In the rows, zero is written as 128.
Known rows, with every way that one mark hangs from another
{J589 {J823 {J131 {J690 J717}}}}: [156 141 110 134 187 143 152 134 133 136 104 107 132 150 152 156 166 111
  99  98 139 118  90 110 149 163 152 173 144 151 136 115 140 163 130 139
 151 150 122 134 120]
{J690 J131 {J589 J418 J801 J823}}: [122 151 142 113 134 118 135 159 138 141  96  31  97 138 132 112 109 128
 117 123 169 130 104 127 123 124 225 219 169 156  99 129 110  87 145 121
 148 118  78 113 173]
{J972 {J801 J51 {J589 {J823 {J131 J690}}}}}: [144 117 127 157 153 177 121 118 138 137 113 138 110 177 125 155 168 113
  99  99 114 109 109 108 134 210 125 162 161 151 142 122 145 145 148 141
 160 146  84 169 160]
{J972 J801}: [130 125 106 160 111 120 137 146 117 136 123 128 113 132 113 116 124 132
 123 130 114 106 135 130 132 148 130 110 132 130 121 124 142 141 125 114
 151 136 103 128 124]
{J801 J51 {J131 J690 J823}}: [185  98 141 157 141 155  93  94 160 107 113 143 114 141 144 161 193 109
 103  98 101 135  99  92 152 186  85 145 162 175 142 112 119 123 144 145
 121 157 130 151 140]
{J51 J405 J690}: [129 121 135 126 127 136 149 129 134 113 120 130 124 126 147 139 176 132
 118 104 129 136 130 110 124 131 140 127 149 131 130 130 132 135 135 160
 143 133 109 117  82]
{J823 {J589 J418 {J690 J717} J801}}: [117 168 138 143 189 131 181 164 111 151  83  57 121 122 158 107 112 122
 107 114 161 131  66 166 163 109 248 188 138 150 122 118 108 123 136 123
 128  91 128  88 130]
{J801 J51 J131}: [118 128 135 154 128 165 107  92 148 132 137 136 124 128 118 138 156 124
 101 107 134 173 130  97 140 160  87 122 149 148 137 115 115 104 136 147
 124 131 137 129 133]
{J717 J690 J801}: [ 90 129 146 135 122 122 115 120 128 128 108  90 117 144 124 121 118 111
 119 121 143  96 111 132 148 137 132 150 125 201 119 125 116 108 109 129
  99 121 134 111 132]
{J801 {J51 J405} {J589 {J690 J717} J823}}: [114 148 145 163 127 180 151 104 146 144  86  90 123 149 163 131 163 138
  76 113 152 158 103 148 149 172 184 182 154 138 132 120 110 112 144 172
 142 112 106 107 110]
{J405 J51}: [143 142 125 146 130 139 139 139 112 111 133 138 123 128 104 122 114 133
 117 128 128 127 119 123 124 142  80 122 111 131 134 151 138 115 125 134
 126 118 125 119 152]
{J51 {J690 J131}}: [129 121 126 143 148 123 137 137 134 129 111 118 132 132 118 116 149 130
 135  99 128 129 105  99 130 128 139 128 135 126 125 125 133 125 146 138
 132 124 119  98 114]
{J131 {J690 J589} J801 J823}: [229  72 147 131 150 119 109 151 149 117 117 109 105 144 149 148 186 110
 124 119  87  73  88 118 149 155 137 127 173 176 135 113 141 155 125  92
 137 171 106 127 154]
{J589 J418 J690 J801 {J823 J131}}: [ 83 180 119  88 188 142 111 158 132 148 113  77  99 140 149 124 113  94
 106 105 156 108  69 134 146 139 241 237 141 146 128 138 109  92 156 129
 132  99 118 153 167]
{J131 {J690 J972} J801 {J823 J589}}: [186 103 149 146 191 116  91 119 126 110 129 137 101 151 156 172 178 123
 141  77  89  89  53 125 167 142 156 110 138 172 151  94 147 168 115 106
 131 143 112 117 142]
{J717 {J801 {J589 {J823 J131}}}}: [ 91 124 154 123 170 160 117 115 136 132 143 114 107 175 135 127 126 107
 117 112 153  97 110 138 132 165 161 191 135 151 144 128 121 102 140 154
 130 125 140 161 162]
{J801 J589}: [133 105 154 127 124 154 147 117 130 123 129 138 130 149 130 118 126 131
 136 142 121 121 130 140 123 149 148 141 123 125 132 133 127 127 136 142
 123 116 122 134 147]
{J131 {J690 J717} {J823 J589}}: [207  97 149 170 183 119 161 128 122 110  85 118 134 136 165 159 175 128
 118 106 111 111  80 139 156 139 147 150 140 154 142 103 135 163 120 123
 135 151 127 114 107]
{J405 {J51 {J690 J589 {J717 J801} J972}}}: [131 141 134 156 168 139 196 164 133 118 102  45 112 126 104 111 136 117
 108  98 155 110  73 117 162 124 100 109 146 169 110 113 141 166 112 121
 141 154 106  30 128]
{J589 J418 {J801 J51} {J823 J131}}: [ 99 171 121  99 173 150 112 132 138 144 126  88 101 128 143 141 125  93
  79  91 170 130 109 107 112 152 175 202 154 150 124 125 108  90 156 135
 143 127 107 171 157]
{J418 J32 {J589 {J801 {J51 J690}}}}: [152  81 117 119 123 179 135 130 110 139 105  91 162 102 124 143 174 118
  53 122 159 121 131  72 118  77 116 155 167 176 125 125 111 116 170 111
 159 132 137 125  73]
{J717 {J801 J51 J131 {J589 J418 J690}}}: [ 74 124 171 158 146 182 122 118 154 146 122  92  93 161 134  87 124 110
 114 114 144 140  80 142 175 178 169 172 155 190 135 125  89  87 160 162
  98 107 140 129 198]
{J32 {J418 {J589 J801}}}: [158 119 117  87 119 107 150 146 128 108 110  95 119 107 100 108 146 116
  88 162 131 102 130 109 115  97 151 162 134 129 130 130 113  89 153 104
 127 120 139 124 127]
{J801 J51 {J131 J690}}: [153 126 138 155 135 167 111 103 153 128 122 139 123 142 127 153 183 122
 102 101 117 163 111  93 153 175  85 131 164 176 138 119 125 133 138 156
 122 144 131 132 139]
{J418 J32 {J589 {J801 J51} J823}}: [137 103 115 125 102 175 104 115 109 148 109  82 146 117 131 149 151 129
  41 133 176 128 138  90 116  87 129 194 162 183 127 126 103  89 163 114
 166 121 131 151 101]
{J131 J690 {J823 {J589 J418 J801}}}: [185 117 163 123 180 116 134 147 125 106  91 105 104 140 172 151 148 110
 127 106 123  90  76 144 140 135 203 204 153 178 134 127 121 129 142 126
 125 131 109 155 153]
{J823 {J131 {J690 J972}} {J589 J801}}: [127 161 147  90 229 136 115 121 119 113 128  98 129 149 143 190 162 114
 142  81 132 130  71 121 149 134 192 155 138 155 141 104 145 151 123 121
 134 125 127 111 127]
{J972 {J801 J51 J131 {J589 J690 J823}}}: [ 99 127 133 202 111 198 109 103 148 153 113 129  93 171 111 115 148 125
  82 112 114 139 100 126 169 203 137 174 161 154 141 120 119 100 149 155
 145 106 100 135 165]
{J823 J589}: [127 124 155 148 159 129 130 119 116 123 129 131 131 131 132 145 135 140
 132 113 132 145 114 144 138 110 130 129 129 129 144 119 131 122 120 127
 130 116 127 121 123]
{J690 J131 J717 {J972 {J801 J51 J589}}}: [111 135 112 188 130 140 168 109 121 143  93  75 129 147 111 115 125 144
 124 109 132 141 106 123 137 181 167  84 129 121 104  84 134 155 134 123
 159 131  85  64 125]
{J589 {J418 J32} J690 J801 {J823 J131}}: [ 81 158 115 101 182 160  99 150 116 152 107  62 137 138 160 130 112 102
  96 126 163 112  90 124 153 119 245 242 154 159 122 135 109  96 173 118
 158 101 126 156 153]
{J418 J32 {J589 {J690 {J717 J801}} J823}}: [107  94 111 165 131 157 136 142 104 163  89  46 144 132 145 111 136 132
  63 137 181 101  80 132 180  80 172 196 145 200 128 116 100 121 151 112
 151 121 163 106 100]
{J405 J22 {J51 J690}}: [165 144 115 154 147 139 161 161 105 109 170 143 118 124  79  86 141 132
 103 107 130 113 104 110 112 135  60 115 109 146 135 168 151 145 146 159
 133 111 113 106 149]
{J717 {J801 {J51 J690}}}: [116 128 139 152 145 145 129 131 149 142 117 114 112 127 124 121 158 107
  91  83 145 117 109 109 142 134  82 127 158 168 134 119 118 126 144 144
 124 151 137 113 116]
{J690 {J589 J418}}: [127 113 146 113 135 125 149 156 136 126 111  69 116 123 134 111 116 125
 143 140 137 133 116 137 126 115 157 141 160 145 107 127 121 131 128 105
 134 144  85 120 170]
{J801 J131}: [119 120 132 142 126 149 121 108 135 124 143 134 122 136 121 129 144 128
 124 123 127 151 128 110 145 148 119 134 138 141 134 121 123 115 130 146
 124 121 138 127 133]
{J418 {J589 {J690 J972} J801}}: [101 136 116  83 145 133 113 136 118 136 115  64 118 118 119 135 135 120
 116 121 143 114  63 125 152  90 200 159 122 158 121 119 113 117 133 102
 119 101 141  91 117]
{J589 J418 {J801 J51 J131} J823}: [109 162 132 136 122 171 115 116 149 144 121  97  89 132 139 122 133 108
  68  99 164 152 115 102 136 160 162 208 168 176 123 125  96  82 157 163
 138 114 108 156 164]
{J823 {J131 J801}}: [136 125 113 115 182 132 103 134 121 139 168 134 120 140 129 139 142 106
 126 102 123 105 108 106 132 151 150 102 122 132 147 117 138 127 129 107
 138 132 143 140 134]

Rows
[100 102 151 129 139 175 139 135 113 138 101  92 154 151 155  98 104 129
 137 163 131 121 100 149 155 119 212 176 139 151 119 141 112 128 167 125
 138  96 116 135 172]
{J801 {J589 {J418 J32} J690}}
[115 153  91 178 126 130 160 123 124 146 103  86 123 118 119 128 131 130
  99 102 135 137 114 118 144 155 127  72 134 129 105  84 138 177 116 108
 160 152  90  77 102]
{J690 J717 {J972 {J801 J51}}}
[ 95 105 172 136 115 148 132 110 130 121 107 100 119 167 123 111 114 111
 128 137 134  91 114 142 142 159 150 163 119 198 123 129 114 105 117 140
  95 110 128 117 151]
{J717 J690 {J801 J589}}
[147  69 114 110 160 167 101 123 102 126 118 105 158 145 139 173 179 125
  92 127 143 109 104  81 138 102 129 185 150 183 142 131 135 141 155 108
 165 143 132 172 120]
{J418 J32 {J589 {J823 {J131 J690}}}}
[138 158  88 173 138 128 162 167  98 111 168 126  99 128  63  88 130 137
 116  95 115  97  90 112 127 147  77  76 106 146 117 143 168 182 135 137
 159 119  76  81 149]
{J405 J22 {J51 {J690 {J972 J801}}}}
[122 125 116 105 126 144 114 145 121 151 105  81 105 130 126 124 142 119
  74 123 155 104  80 130 146  98 188 220 139 167 133 140 105  85 145 120
 127  97 134 130 123]
{J418 {J589 J690 J801 J823}}
[158 122 121 154 120 120  98 107 141 100  97 108  99 136 155 176 190 131
 116  90  97 114 103 113 140 189 131 107 159 159 118  96 144 163 129 128
 159 174  71 128 108]
{J131 {J690 {J972 {J801 {J51 J405}}}} J823}
[ 76 170  88 169 137 127 160 161 123 159  82  56  91 136 142  95 101 125
 111 104 138 105  56 151 182 144 223 154 134 148 101 104 131 170 129 112
 159 118  69  91 152]
{J589 J418 {J690 J717 {J972 J801}} J823}
[109 154 111 145 153 109 153 119 122 134 103  69 138 129 129 125 122 140
 145 107 146 148  90 121 142 129 179 103 114 120 104  92 131 155 121 122
 137 124 120  58 110]
{J690 J131 J717 J972}
[125 146 136 152 119 155 111  93 128 114 187 121 114 125 113 123 176 150
  91 106 148 189 143 111 115 171 102 115 143 155 133 127 119 105 147 186
 139 119 128 128 117]
{J801 {J51 {J405 J22}} J131}
[174 104 152 150 125 150  93  85 157  93 112 134 112 139 165 180 217 126
  98  99 108 153 116  97 144 196 108 150 172 176 141 112 119 112 140 166
 132 158 123 155 113]
{J801 {J51 J405} {J131 J690 J823}}
[122  93 147 121 127 145 141 148 116 129 103  56 152 122 143 118 113 132
 130 164 145 136 135 126 132  90 161 149 169 157 101 125 124 140 144  93
 161 147  91 127 155]
{J690 {J589 {J418 J32}}}
[178  92 148 159 171 117 100 124 118 120 142 148 106 136 148 145 154 122
 122  99 107  92  93 133 143 133 144 118 130 142 158 106 129 120 126 106
 135 130 130 136 131]
{J131 J801 {J823 J589}}
[131 125 124 162 150 131 187 156 133 143 102  93 123 129 137 101 147 111
  99  97 152  97 103 123 153 125 136 130 143 160 123 111 123 155 131 143
 131 145 147  84  92]
{J51 {J690 {J717 J801}}}
[147 109 134 123 157 144 180 153 121 125  69  22 160 127 162 136 139 132
 135 140 140 133  88 120 164 103 190 131 175 187  87  98 138 211 133  93
 169 164  79  77 142]
{J131 {J690 {J589 {J418 J32}} J717 J972}}
[143 130 143 143 146 128 136 132 137 119 147  59 126 122 106 118 190 157
 111  99 151 177 122 103  99 137 118 114 171 142 115 126 130 120 153 155
 153 140  84  75 108]
{J801 {J51 {J405 J22} {J690 J131 J589}}}
[147 122 148 107 151 130 131 134 147 117 104  76 125 140 127 160 160 130
 152 119 112 131  88 124 152 128 138 118 165 163 113 108 148 182 112 106
 134 160  87  88 151]
{J131 {J690 J589 J972}}
[ 94 143 145  80 161 142 124 143 134 127  96  30 108 141 136 138 120  88
 105 121 163 109  98 113 125 139 210 232 162 194 104 127 113  90 123 106
 132 124  72 135 167]
{J717 {J690 {J589 J418 J801 {J823 J131}}}}
[108 121 122 157 144 174 119 110 132 142 131 132 110 161 116 141 141 116
  93 105 126 119 129 114 119 193 126 152 145 125 138 118 134 116 146 135
 165 138  91 165 151]
{J972 {J801 J51 {J589 {J823 J131}}}}
[108  87 158 154 118 204 130  94 127 127 124 115 150 146 140 117 128 127
 107 143 141 166 137 106 137 152 141 153 158 168 123 121 105 111 172 148
 149 118 113 157 169]
{J801 J51 J131 {J589 {J418 J32}}}
[128 106 133 153 155 156 100  84 164 104 120 130 111 123 133 153 189 102
 104  74 108 143  86  73 152 155  87 118 153 154 133  91 120 136 142 141
 126 155 114 114 118]
{J801 {J51 {J690 J972}} {J131 J823}}
[178 127 133 146 154 141 171 172 115 105 162 102 117 121  73  90 146 131
 107 120 131 122 103 114 113 125  58 117 137 149 124 159 150 147 136 138
 142 131  92  85 158]
{J405 J22 {J51 {J690 J589}}}
[ 96 157 122 151 146 127  94 128 137 150 101  93 114 150 126 118 125 139
 122 110 135 137  75 133 159 136 184 188 135 131 131 130 119  91 143 137
 126  98 122 106 149]
{J589 {J690 J131} J823}
[ 86  98 111 122 143 136  89 116  98 136 103  51 165 126 118 134 133 153
 138 138 143 141  69 107 161  69 185 133 120 155 116 110 118 121 151  85
 142 102 136  79 117]
{J418 J32 {J589 {J690 J131 J972}}}
[135  98 126 106  98 164 115 110 101 128 116  72 158 105 146 163 172 143
  60 142 174 149 158  95 107  96 149 158 159 173 121 125 103  87 158 123
 167 125 136 137  64]
{J418 J32 {J589 {J801 {J51 J405}}}}
[123 138 122 130 127 178 133 141 130 152  88  87 133 122 153 125 144 106
  55 102 168 122 122  92 129 109 159 210 185 179 112 129 111 117 179 143
 172 126  92 149 127]
{J589 {J418 J32} {J801 {J51 J690}} J823}
[141  55 120 137 140 126  80 122 103 124  94  73 160 126 135 131 146 138
 121 152 126 110  79 108 147  87 174 171 129 154 129 120 106  89 166  82
 138 116 150 124 113]
{J418 J32 {J589 {J690 {J131 J823}}}}
[ 81 140 156  93 129 148 130 122 142 113 101  26 105 135 121 129 119 103
 130 123 145 142  87 108 153 138 205 172 156 214  88 105 110 112 109 114
 115 114  75  84 165]
{J717 {J690 {J589 J418 {J801 J131}} J972}}
[154 116 134 151 149 128  99 131 142 152 130  77 117 132 109 127 152 132
 117 103 130 144 110 104 132 145 126  92 165 144 125 103 124 108 133  97
 143 144 106  86 148]
{J690 {J131 {J801 J51}} J589}
[135 106 143 139 142 136 135 142 120 142 137 112 105 161 136  83 112 130
 153 118 124 104  95 128 127 163 215 129 121 146 124 130 122 116 152 130
 130  99 105 130 190]
{J690 {J131 {J801 {J589 J418}}}}
[195  74 137 180 123 147 111 121 159 112  96 100 101 144 122 154 194 115
  99 115  89 120 109  96 158 195  84 131 195 179 124 101 133 140 133 108
 151 184  85 132 149]
{J972 {J801 J51 {J131 {J690 J589} J823}}}
[126 122 163 131 163  99 116 122 115 106  78  61 111 139 147 133 112 114
 134 111 140 107  75 132 130 134 226 205 123 186 113 118 105  70 132 112
 108  93  95 119 147]
{J717 {J690 {J131 {J823 {J589 J418 J801}}}}}
[ 77 114 171 143 117 152 117 125 151 127 100  41  83 156 128 109 122 105
 105 118 162 122  94 121 168 153 152 209 175 243 107 119 100  86 113 138
 113 125  88 120 188]
{J717 {J690 {J589 J418 J823}} {J801 J131}}
[145 113 148 115 171 170 127 117 137 121 123 142 125 180 143 155 161 114
 126 110 118 110  97 118 135 179 157 191 144 147 146 134 142 142 144 153
 135 134 110 170 163]
{J801 {J589 {J823 {J131 J690}}}}
[ 85 181 117 124 163 145 159 141 134 143  99  44 109 126 148 104 118 108
 114 109 153 145  56 130 182 140 252 170 137 166 105 102 106 136 135 136
 123  97 128  72 142]
{J589 J418 {J690 J717 J972} {J801 J131}}
[ 89 149 126 134 157 111 119 150 128 142 100  77 117 135 132  95 101 132
 157 121 134 136  68 137 151 131 212 160 127 134 116 134 113 103 151 121
 116  97 115 106 172]
{J589 J418 {J690 J131}}
[ 89 140 140 129 151 158 114 135 137 152 130  99  82 165 149  99 114 117
 133  99 122  95  42 147 173 153 234 164 132 165 131 121 123 141 143 132
 129  94  86 121 206]
{J131 {J801 {J589 J418 {J690 J972} J823}}}
[112 136 134 129 160 118 102 133 142 146 126  43 102 128 122 120 127 132
 142  90 142 146  74 106 136 139 172  83 160 157 105  92 122 134 132  87
 142 142  73  76 184]
{J690 {J131 {J801 J51}} {J589 J418} J972}
[127  99 116 105 124 159 114 145  96 144 104  68 158 118 130 129 139 126
  88 157 152 110 104 120 147  71 191 185 140 170 124 134 107  98 159  96
 142 100 157 121 100]
{J418 J32 {J589 J690 J801}}
[105 116 114 159 116  90  90 106 122 103  84  78 110 145 112 135 120 122
 151 114 102  90  82 109 142 165 167 120 106 163  98  94 136 125 111  91
 129 129  74  90 132]
{J717 {J690 {J131 J823} {J972 J801}}}
[143 134 126 133 134 128 151 140 120 110 168 123 121 122 125 109 176 142
 110 106 136 133 126 121 106 131 132 122 133 140 128 145 138 145 147 175
 147 123 112 117  95]
{J51 {J405 J22} J690}
[124  95 140 145 134 179 136 140 144 143  84  62 139 122 143 128 155 119
  77 115 155 144 119  93 136  98 118 176 207 174 110 122 121 137 164 117
 176 156  63 130 146]
{J801 {J51 {J690 {J589 {J418 J32} J823}}}}
[111 129 157 151 155 182 118 106 110 134 121  91 145 124 145 143 135 127
  84 117 167 175 129 108 146 117 166 176 172 183 130 111 102  89 160 137
 155 106 127 137 134]
{J823 {J589 {J418 J32} {J801 J51 J131}}}
[217  89 127 139 148 118  99 139 138 119 125 150 105 147 157 144 178 108
 120 104  88  65  85 114 147 166 140 126 143 171 145 121 138 152 133 114
 130 154 127 148 143]
{J131 J690 J801 J823}
[101 149 149 143 175 165 112 134 107 151  92  68 147 119 156 137 121 127
  92 122 160 153  93 142 157  94 201 188 165 168 128 123 101  96 165 114
 145  95 123 118 138]
{J823 {J589 {J418 J32} J690 {J801 J51}}}
[107 128 128 182 128 151 119 123 131 152  98 100 119 159 102 104 128 141
 130 121 114 131  97 136 146 180 168 130 138 122 124 121 126 106 153 122
 135 106 103  98 155]
{J972 {J801 J51 {J589 {J690 J131}}}}
[114 153 121 120 207 121 149 134 132 129 114  69 127 150 147 150 153 106
 135  87 146 105  67 119 169 155 169 120 132 174 122  92 138 182 116 125
 129 157 150  90 121]
{J823 {J131 {J690 {J717 J801} J972}}}
[ 66 129 168 159 138 176 124 126 149 144 120  93  78 179 143  82 113 112
 116 114 147 115  70 152 184 171 206 228 153 193 136 136  95  87 154 176
 108  92 129 144 207]
{J717 {J801 J131 {J589 J418 J690 J823}}}
